What can hang from each mark:
q55: q178 q394 q933
q394: q31 q55 q648
q891: q394 q933
q933: q31 q55 q648 q745
q745: q178
q178: q31 q55 q648
q31: q394 q933
q648: q178 q394 q933

Each row was made from one small tree. Brackets hold a mark, then the marks that hang from it, in the order of their numbers. Every link used is in the known rows. Write each row's tree.
Known rows:
[q891 [q394 [q648 q178]] q933]: [ 17  10   6  -7  22  -4   0  27  19  20 -27 -20  24 -41 -11 -29 -20  19
  -9   6 -19   2  26  30   3  33 -13 -10  -2  10  34 -18  16 -11  -9 -17
  17 -57 -32  17  -7]
[q178 q55 [q648 [q933 q745]]]: [ 10   1  42 -21  46 -29  16 -15 -39  25   3  17 -18 -19 -14  -5 -14 -13
  -5  35 -56  -5  22  -8  -5 -24   7   9 -15 -32  14 -31 -29 -24  21  -2
  -2  20   6   3  28]
[q933 q31 [q648 q178]]: [ -1  -9  12  10  22  -8   5  -8 -33   3 -19 -14  11  18 -35 -41  -6  19
  -1 -23  -2   0  36  -8 -14   0  -1   6 -22  23  17  -2  18  -8  -4 -20
  16  29   6 -12  17]
[q55 q178]: [  5  -3  -4  16 -15  -7   0  18   7   1 -16 -16  11   7 -28   9  17  -5
  12  -7  12 -13  -2   0  -8   1  -6  16   5  28  -8  -1   8  -4   3   8
   8 -20  15  23 -12]
[q891 [q394 q55] q933]: [ 11  20  35  -4  51  -2   7  28  17  31 -19   0  15 -36   9  19  -5  24
 -13  10 -28 -18   6  27  13  25 -15  -5  21 -10  31  13  12   8 -10  24
  25 -28 -34   9  16]
[q933 q31 [q55 q178] [q648 q394]]: [ -6   9  -4  17  38  -7  13  -1 -20   7 -27  -5   3  52 -58 -20  43  29
 -13  -9 -24 -27  34   2 -16 -14 -13  39 -30  52  36  21  45   0 -19 -11
  35  30  31   4   4]
[q55 [q178 [q31 q394 [q933 q648]]]]: [ -1 -12  -3  29 -10  -4  -4 -32  19  37   7 -28   6  24  -7 -19  14  12
 -10  35  -6  13  19  21 -52   1  -3  41  -3  43 -22   8 -25  27   3  20
  23  12  52   0  12]
[q745 [q178 q55]]: [ -7  18  10  25  -5 -11  17 -15   0  36   6  -9 -11   5 -24  21 -10 -15
  -3  23  -2 -10   7  -1  -5  10  -4   8   2 -13 -10 -17 -27  -8   9  -9
  21   2 -20  -3   4]
[q891 [q394 q55 [q648 q933]]]: [  5  18  19 -17  62 -17 -16   0  26   3  -2 -25  31 -39  11  -6  -5  19
  -9   2 -38 -19  -7  44  17  17 -18   1  -4 -13  45 -17  -4  13 -10   7
  -5 -16  -3 -10   4]
[q394 [q648 q933]]: [  5   8   4 -23  12 -16 -31  -9  -3 -13   8   0   3 -29  -6 -19  -8  11
  -1   4 -25   6  -2  19 -10  -3   7   6 -12  -6  11 -29 -10  -1  14  -4
 -19  -3  17 -10   2]
[q31 q933]: [  0  -1  -5 -10 -16  -7 -18 -25   3   4   7   6   8   0   7   6 -19   1
   9  -1  -5   0  -1   2 -20   7  22   1  -9   1 -16  -9   1  20   7  22
  -1  -4   9  -4   3]
[q55 q178 q933]: [ 14  -5  -7  14 -15  -9 -15  14   8 -21 -12  -3   4 -13 -37   9  33   8
  10  -2  -4 -18   6  -2 -16   6  14  17  39  40 -13   0  27  15   8  14
  12 -36  35  42  -6]
[q55 q178 q394 q933]: [ 13  -2 -14   3  -5  -9   2   8  14 -27 -18   5   9 -22 -36  15  36   3
   7 -16  -4 -15  11  -8 -14  -2   1  21  44  48  10  11  39  37  -4   3
  30 -78  43  38  -7]
[q178 q31 [q55 q394]]: [-15  -4   8  -1  26   1  31 -20  17  23   1  -9  -4  -3  18  14   8  -2
 -24  53   2   1  22  13 -11  -2 -39  20  22   2  19  21 -18  12 -16 -31
  36 -21  10 -31  35]
[q55 [q394 q31] [q933 q745]]: [-17  16  -4 -36  17 -19  10 -15 -14 -44 -12 -17   5 -40   4  17  31  -7
 -14  -7  -7 -28  23 -15   1 -11  -4   4  17  31  32  12  32  30   3 -28
  28 -64  10   9   9]
[q745 [q178 [q31 q394] [q648 q933]]]: [  7 -17  36  13  30   6  -4 -45   7  52  16 -12  -8 -11 -22  -8 -18  -4
 -28  33  -8  20  19  10 -26  -5 -12  37 -18  -1 -29 -28 -51  -7  10  -5
  24  19  44 -43  19]
[q745 [q178 [q31 q933] q648]]: [ -9  -2  11  17  -1   7 -10 -48  20  43  22 -23   2 -12 -28  10 -40  -6
   4  23   6  18  21   1 -29  22   6  24   1  -7 -19 -34 -39   2  18  -1
   8  -1  24 -34   3]
[q891 [q933 [q55 q394] q745]]: [-10  25  15 -43  38 -22   5  24 -30  15 -26  27 -16 -10   9  13  13   7
   0  -9  -8  -8  18 -21   0 -26 -19   2  10  13  51  18  24   5   2  -2
  28 -27 -16  10   7]
[q178 q31]: [-11  -7   5   2   5   8  -5  -4  19   6  -1 -16  -2  -7  13   1   5   8
 -12  31  18   7  10  15  -8   4 -17  11  16  11  -3   7 -17  -6  -2 -12
   5   7  14 -26  14]
[q745 q178]: [ -4  14   5  18 -16  -1   1  -8   6  14   6 -14  -2   1 -28  13 -13  -9
   8 -13  22  -3   1  -5  -4   7   0   1   5  -1  -7 -22 -17  -6   9  -3
   9  -7  -7  -2 -14]
[q933 q31 q648 q745]: [-18  11  21 -13  13 -22  19 -18 -48  -4   3 -14   0   8 -26 -20  16  12
   2 -17 -14   1  30  -2 -13 -18   0   5   4  17  39  -9   4 -27  15 -12
  -4  39  -2   4  12]
[q933 [q55 [q394 q648]]]: [-20  13 -24 -20  39  -4  -3   4  12   4   6  -6   5   4  11  -7  14   2
  -3 -10 -10   4  -1  -3   5  -3 -28  13  -9  13  64  14  18  36 -20 -34
  13 -16   9 -17 -19]
[q745 [q178 q31 [q55 q394 q933]]]: [ -8  10   6  17   8  -5  18 -33  19  11   8 -10 -13 -24 -21  27  10   0
 -18  49   7  -8  30   3 -23  13 -19  26  59  13   3  -5 -12  27  -1 -25
  51 -50  20 -18  22]
[q648 [q178 q55] q933]: [ 21   1  24   2  25 -22 -10   6 -23  18 -30  13  -6   0 -12 -14 -22  -5
  -9  24 -19 -13  17  -4  -5 -10   5   1 -30 -18 -17 -13  -9  -2   3   2
  18   3   6 -11  35]
[q31 [q394 q55 [q648 q933]]]: [ -7   4  26  -9  48 -18 -35  -8  11  14   6 -16  16 -29  25 -15  11  17
 -20  25 -26  -3 -19  32   1   0 -30  12 -18  -3  14  -1 -19  43  -1  15
   5  34  20 -20  16]
[q394 [q55 [q933 q745]] q648]: [-18  20   7 -21  22 -31 -23  17  -2 -23   5 -22  15 -57  10   2  29  15
  10  20 -13 -12  -6   8  15  12 -14  -7  52  11  46 -14   6  36  15   7
  -7   4   5  20  -7]
[q178 [q55 [q933 q31]] q648]: [ -2 -21  30  -5  38  -6   9 -37 -27  11  20  14  -9 -26 -32  -1  17  13
 -19  34 -48  -4  40  -6 -18  13  13  22  25  -6   9  -3  23   8   4 -20
  26  21  21  -3  33]
[q31 q394]: [ -1 -14   3   1   4   5  10 -12   4  16   9  -7   1   8  14  -8  13  -2
 -21  13   1   7  -2  12  -5  -9 -12  11 -16   9 -15  15  -1  15 -10   5
  19  23   8  -1   5]
[q745 [q178 q55 [q648 q933]]]: [ 13   6  37  13  33 -11   6 -30 -16  42  12  14 -24 -11 -50   7 -32 -18
  -4  24 -45   2  20 -10 -13  -2  12  17 -19 -33  -6 -44 -37 -15  19  -8
  14   8   8 -14  19]
[q745 [q178 q31]]: [-15   7   5  23 -12   4   3 -16  23  21   5 -29  -4  -3 -15  14 -10  -2
  -4  20  38   3   9   8 -11  11 -15  14  15  10 -13 -19 -32 -17   9 -14
  13  -7   4 -30   0]

Write each row's tree:
[-35   8  14 -42  37 -22  14 -11 -35   2 -15  -3  11  13   3  10  31   5
  -2 -33  13 -18  20 -17   3 -29 -32  21  -7  27  59  23  40   3 -12 -23
  30  10   3 -17   6] : [q933 q31 [q55 q394] q745]
[ -7  11  -8 -22  70 -13 -21   4 -17  -7 -50  -8   2   7   5  -7  -4  -8
 -15 -30  -8 -32  23 -26   4 -17 -16  16 -69  17  26  21  39  30 -18 -32
  45 -28  23 -48  21] : [q648 q178 [q933 [q55 [q394 q31]]]]
[-13   2  13 -10  -3 -25   1 -12  -4  32 -18 -24   7  -4  21  -1 -15  -9
   0  62  20  -6  27  -1 -21   4 -13   7 -10   2 -11  -8 -27   0  10  -1
  21   8  -3 -21  32] : [q648 [q178 [q31 [q933 q745]] q55]]
[ -1   6  34  -7  33 -21 -14  -2  -4  -8 -50  -7  32  -4 -49   6  32  29
 -12   3 -11 -50   8  24  -1  -5 -25  34 -23  35  -1   8  30  10  -7  24
  37   8  37 -10  30] : [q648 [q394 [q55 q178]] [q933 q31]]
[-11 -15  -5  13  55  10  15   8  20  37 -16 -15   2  18 -16   7  24  -3
  -2  12 -10  -4  26 -19 -14  -3 -39  46   2  30  41  21   8  14 -20 -30
  36 -20  52 -22   2] : [q933 [q55 [q178 q31 q648] q394]]
[-17  -2 -18   3  -2  -1   8   5  47   1 -11 -44  26 -21 -14  -5  28   6
  -1  20  20   2  10  21 -20  10 -47  35  26  47  30   3 -11  14  -8 -32
  17 -57  36  -8  -8] : [q55 [q178 q31] [q394 q648]]
[-23  19  -8   1  67  -5   1  17  37   8 -28 -79  50 -33  18 -12  -6   4
 -20   0  -9 -38  10  26  31  45 -45 -10 -40  10  53  10  14  27 -27 -35
  27 -30 -27 -26   2] : [q891 [q394 q31 q55 [q648 q178]]]
[ -2   4  19  32  22   0  28 -22   0  55  19  -6 -13   1 -40  15 -24 -21
  -5  29 -28  -1  21 -11  -3  15  -1  13  -7 -26   2 -25 -33  -6   8 -23
  17   9 -11  -6   1] : [q745 [q178 q55 q648]]
[ 12 -34  29  11  28   4  -6 -19  11  34  -8 -14   2  -6 -21 -14  13   2
 -21  38 -17  12  20  18 -33 -11 -15  48 -18  25 -30  -5 -25  -6   3   3
  22   6  67 -11  24] : [q55 [q178 [q31 q394] [q648 q933]]]
[-12   2  20 -44  24 -20 -15 -43  -9 -24  -3  -4  26 -35 -18 -17   7  19
 -10 -22 -13  -1  15  20 -18  -8 -15  22  -2  16  37 -11  21   7   3 -24
  13 -20  29 -29  18] : [q55 [q394 [q648 [q933 q31]]]]
[-14  -3  13  16  40  -3 -14 -35  17  44  18 -23   3  10  35 -13   1  20
 -20  50 -16  12   8  20 -26   9 -20  24  -2  11   2  22 -36  53  -4  28
  21  50  29 -34  31] : [q178 [q31 [q394 q55] [q933 q648]]]
[ 21  -5  12  -5  21   0  -9  -2   4  -4 -50  -2   4   1 -20 -27 -11  15
 -28  37   6 -10  27  14  -6  -7 -12  13 -38  19 -21 -11   1  -9 -14  -5
  29 -21  37 -36  34] : [q648 [q178 q31] q394 q933]
[-15   3  -3   8  35 -11 -23  29  21  16 -24 -38  31 -22   4 -21  -7   7
   6  10   6 -11  -4   3  20  28 -39  -7  -8   5  30  -5  -2  33  -9 -11
   8  15  -6 -16  -1] : [q394 q55 [q648 q178]]
[-14  -1   7  -1   0  -8  -5 -37  16  32  14  -5  -2  -5  27  11  -9   5
 -10  68  -5   2  16  19 -29  12  -2  17   8  -9 -22   3 -30  12   4   5
  16  10  10 -32  38] : [q178 [q31 q933] q55]
[-19  27  -1 -29  58  -7  -6  12 -10  15 -28  12 -17 -18  15  20  15  10
 -21  -7 -23 -20  21 -16  -3  -4 -16  15 -20  15  37  35  37  28  -9 -29
  46 -35 -16 -20  20] : [q891 [q933 [q55 [q394 q31]]]]
[-18  16  -5 -31  33 -19  18   9 -22   3 -15   3  -2  16  13  11  21  -8
   4 -19   6 -10   7 -21   7 -30 -28   9  -7  15  56  17  18  14 -10 -15
  20 -10   0  -2 -12] : [q933 [q55 q394] q745]
[  1   1  -5  10   4  -2 -14 -36   3  13  17  -6  -5  10   4 -14 -17  14
   2  28 -13  20  24  10 -36   7  16  16   7   5  -2  -8 -29  10  10   8
  -6  11  29 -25  17] : [q178 [q31 [q933 q648]]]
[-16  12  15  28  -1  -3  19 -20  14  43  11 -28 -14   1  -9  20  -7  -8
 -14  57  19  -3  18  13 -16  14 -25  20  16  -3 -13 -13 -44 -14   7 -20
  26   8  -9 -31  20] : [q745 [q178 q31 q55]]
[  3  -9  31 -12  20 -17  -1   5 -12  17 -19 -16   1 -20 -35  -1   6  -4
   7  24 -11  -2  25   5 -23 -20  -9  28   4  17   1 -29 -29 -36  28   0
   0 -10  49   3  13] : [q55 [q178 q31 [q648 [q933 q745]]]]
[ 16   3  -6   6  31 -10  13   3  19   3  -2 -26  22 -33  -9 -20   3  10
 -14  37 -34 -11  29  28   4  34  -8  -3  16   4  32 -18  19  17 -18 -28
  23 -53  -8  20   2] : [q891 [q394 [q648 [q178 [q55 q933]]]]]
[  7  -4   6  20  -1 -14  -5 -11 -26 -20   0  -6   3  -5 -64 -12  39  28
   5 -16 -23 -14  33  -2 -33   2  20  32  40  54  13  -2  40   5  10   2
  17  -1  41  33   9] : [q55 q178 [q933 q31 q648]]
[  9   3   5  -5  23 -10  18 -19  -1  -9   5  23 -10 -23  -6  17  20   3
 -16  29 -27 -11  20  -7 -10   1   0  13  39   6  17  13  22  41 -11 -11
  34 -46  14  13  24] : [q178 [q55 q394 q933]]
[ -3 -20  31 -18  47 -17 -28 -14 -39  23 -30   2  11  24  -1 -27  12  16
 -25 -14   6 -12  20  -2 -12 -26 -18  32 -59  19  -7  16  33  12 -15  -3
  44  58  32 -41  33] : [q648 q178 [q933 [q31 q394] q55]]
[ -5  -8  12 -23   8  -5   1 -33 -10 -33   0  11  16 -27 -23   6  28  22
 -12 -21   0 -10  25  -5 -17  -1  -1  21  41  32  20  15  51  28  -8 -13
  35 -34  31  -2  17] : [q55 q394 [q933 q31]]
[ -8  -7  21  -8  11 -14   3 -32 -24 -10  10  10  -2 -19 -15   8  27  21
 -16  29 -18 -16  27   4 -17   9  10  17  34   8  -3   9  30  11   4  -9
  30  10  10   0  37] : [q178 [q55 [q933 q31]]]
[-15  -2   3  -3  62   4  40 -30   3  24   1 -16  -5 -11  -4  11  -2 -21
 -32  29 -47 -15  30 -14  -2   7 -19  19 -27 -14  33  18   1  25 -15 -55
  41 -32   0 -27  29] : [q178 [q55 [q394 q31]] q648]
[-17  26  31 -27  42 -29  -5   7 -67  25  -9  17 -25   5 -15 -15  22  31
   0 -10 -32  -2  40 -10 -19 -25   3  15   7  17  49   3  24 -24  22  -3
  14  50 -19   5  19] : [q891 [q933 q31 q55 q648 q745]]
[-18  30   4 -21  43 -20  -2   2  -5 -37 -28 -21  10 -34   2  16  35  10
 -30  32 -19 -58  13   1  25   5 -17   0   0  27  26  20  33  42  -4  -3
  34 -19   0   4  19] : [q648 [q394 q31 [q55 [q933 q745]]]]
[  1 -25  49   0  75   3 -16 -22  12  45   3 -12   4 -17  21  -8   0  13
 -31  50 -31   7   8  15  -6  -6 -33  31 -10 -11  -6   9 -37  26  -2  12
  22  45  47 -51  42] : [q178 [q31 [q394 q55]] [q648 q933]]
[ 18   4  28 -31  36 -13  16 -15 -26  -4 -19  19  -5 -10 -38 -17 -10  -1
 -15  21 -46 -10  24  -1   1 -27   7   8 -34  -8  17 -32  -6 -24   8   0
   0  -9  26   5   9] : [q178 [q648 q394 [q933 q745]]]
[-47  32 -24 -45  53 -23   2  -1  -6 -10  -6 -44  11 -10  29   1  28  -6
 -10 -10  -5 -22  10 -10  11  -8 -43   9 -30  23  76  16  18  24 -10 -51
  18 -22  -7 -23 -12] : [q933 [q55 [q394 q31 q648]] q745]
[  8  -5 -13  16  43   7  15  17   8  26 -23   3   0  34 -48  -5  20  -1
  -9  13 -32 -23  17 -10   3  -4 -15  36 -38  24  25   7  26  10 -23  -8
  27  -2  35   8 -10] : [q933 [q55 [q178 [q648 q394]]]]
[ -9 -18   5  -3  -9   4 -11 -43  21  26  15 -16   8   3  37  -4  -1   8
 -21  46  16  19   6  24 -33   2 -12  28  -9  17 -37  12 -23  28  -3  16
  21  18  29 -32  22] : [q178 [q31 q394 q933]]
[  6  -7  14  25  62   5  25  21  36  42 -13 -36  32 -11 -28  13   5  -1
   3  -4 -36 -26   7  16  15  25 -26  16   2   7  44   3   5   8 -17   7
  18 -28   7  21  -8] : [q891 [q394 [q55 [q178 q648]]]]
[  2  -5   8  24  39 -12 -13 -11   4  40 -10 -15  17  18  12 -29 -16  10
  -4  13 -16   0   9  -3 -14  10  -6   8 -33  10   0  15 -12  62  -9  32
  30  43  17 -11  17] : [q31 [q394 q55] [q933 [q648 q178]]]
[  2   4   6  19  14 -16 -21  32  15  -8 -17  -9  15 -27 -25  25  36  12
  13   6  -6 -33  -8  -7   4  16  -3  15  47  30   1  15  23  42   6  30
  21 -16  30  32  -1] : [q394 [q55 q178 q933]]
[ 27  11 -12  16  18   0  10 -14 -10 -31   4  23 -17   3 -43 -25  15  26
 -20  21 -52  -9  27   2 -10  -2  22   5  15  23  15  -2  23  27  -9   3
  13 -21  30  21   6] : [q55 [q933 [q648 q394]]]
[-12   1  25 -30  40 -19 -34 -18 -42   1 -11  16  -2  12  -5   0  11  19
  -4 -24 -10 -13  12   1  -7 -26   0  25 -29   5  11   5  35  -8   5   0
  14  46  20 -36  24] : [q648 [q933 q31 q55]]
[ -2   8  19 -35  48 -14 -19 -23 -33  -9 -24  23   2  23 -23 -10  19  30
 -28  -2 -20 -28  19   9  -4 -26  -3  28 -47  15  14   9  44  -5 -15  -1
  29  33  30 -39  31] : [q648 q394 [q933 q31 q55]]
[-18   7   8 -25 -17 -14 -11 -23   0   6   0 -17   7 -13  28   8  -6  -1
   6  30  23   3  10   9 -21  -5  -2  10  13  11  -8 -13 -24  -4  17  14
  -2   3  12 -16  11] : [q178 [q31 [q933 q745]]]
[ -2  -7  15 -17  19  -7 -23 -29  16  10  13 -24   5 -23  25 -29  12  18
 -32  49  -8  21   5  44 -24  -6 -27  26  -8  11 -12  -9 -31   8   3  -9
   5  17  42 -37  22] : [q178 [q31 [q394 [q648 q933]]]]
[  8   8  12   5  45  -2   4   7  23  -8   2 -12  21 -32   8  18  14  18
 -10   3 -29 -29   4  20  20  25  -6  -2  41   5  32  11  25  36 -17  20
  20 -32   3  16   3] : [q891 [q394 [q55 q933]]]
[-15  -1   7  12 -22   1 -11 -54  28  46  19 -29   7   4   7  10 -15  -1
 -16  35  35  11   6  19 -36  10 -10  29  -8  16 -43  -6 -39  20   4  13
  31   9  20 -32   7] : [q745 [q178 [q31 q394 q933]]]
[ -4 -11  44 -22   4  -2  -4 -20 -22  28  -7  10   2 -17  -2  -7  17  31
 -30  13  -1   6  22  21 -26  -1 -10  23   0  22 -15  18  20   0   2   7
  36  27  -4  -3  35] : [q891 [q933 [q31 q394]]]
[-22   0   3  12  38  -2 -22  25  34  20 -23 -52  34 -27  24 -22  -2  15
  -2  42  23  -3   4  18  12  33 -54   2   6  14  26   1 -20  23 -11 -21
  13  17   5 -44  15] : [q394 q55 [q648 [q178 q31]]]
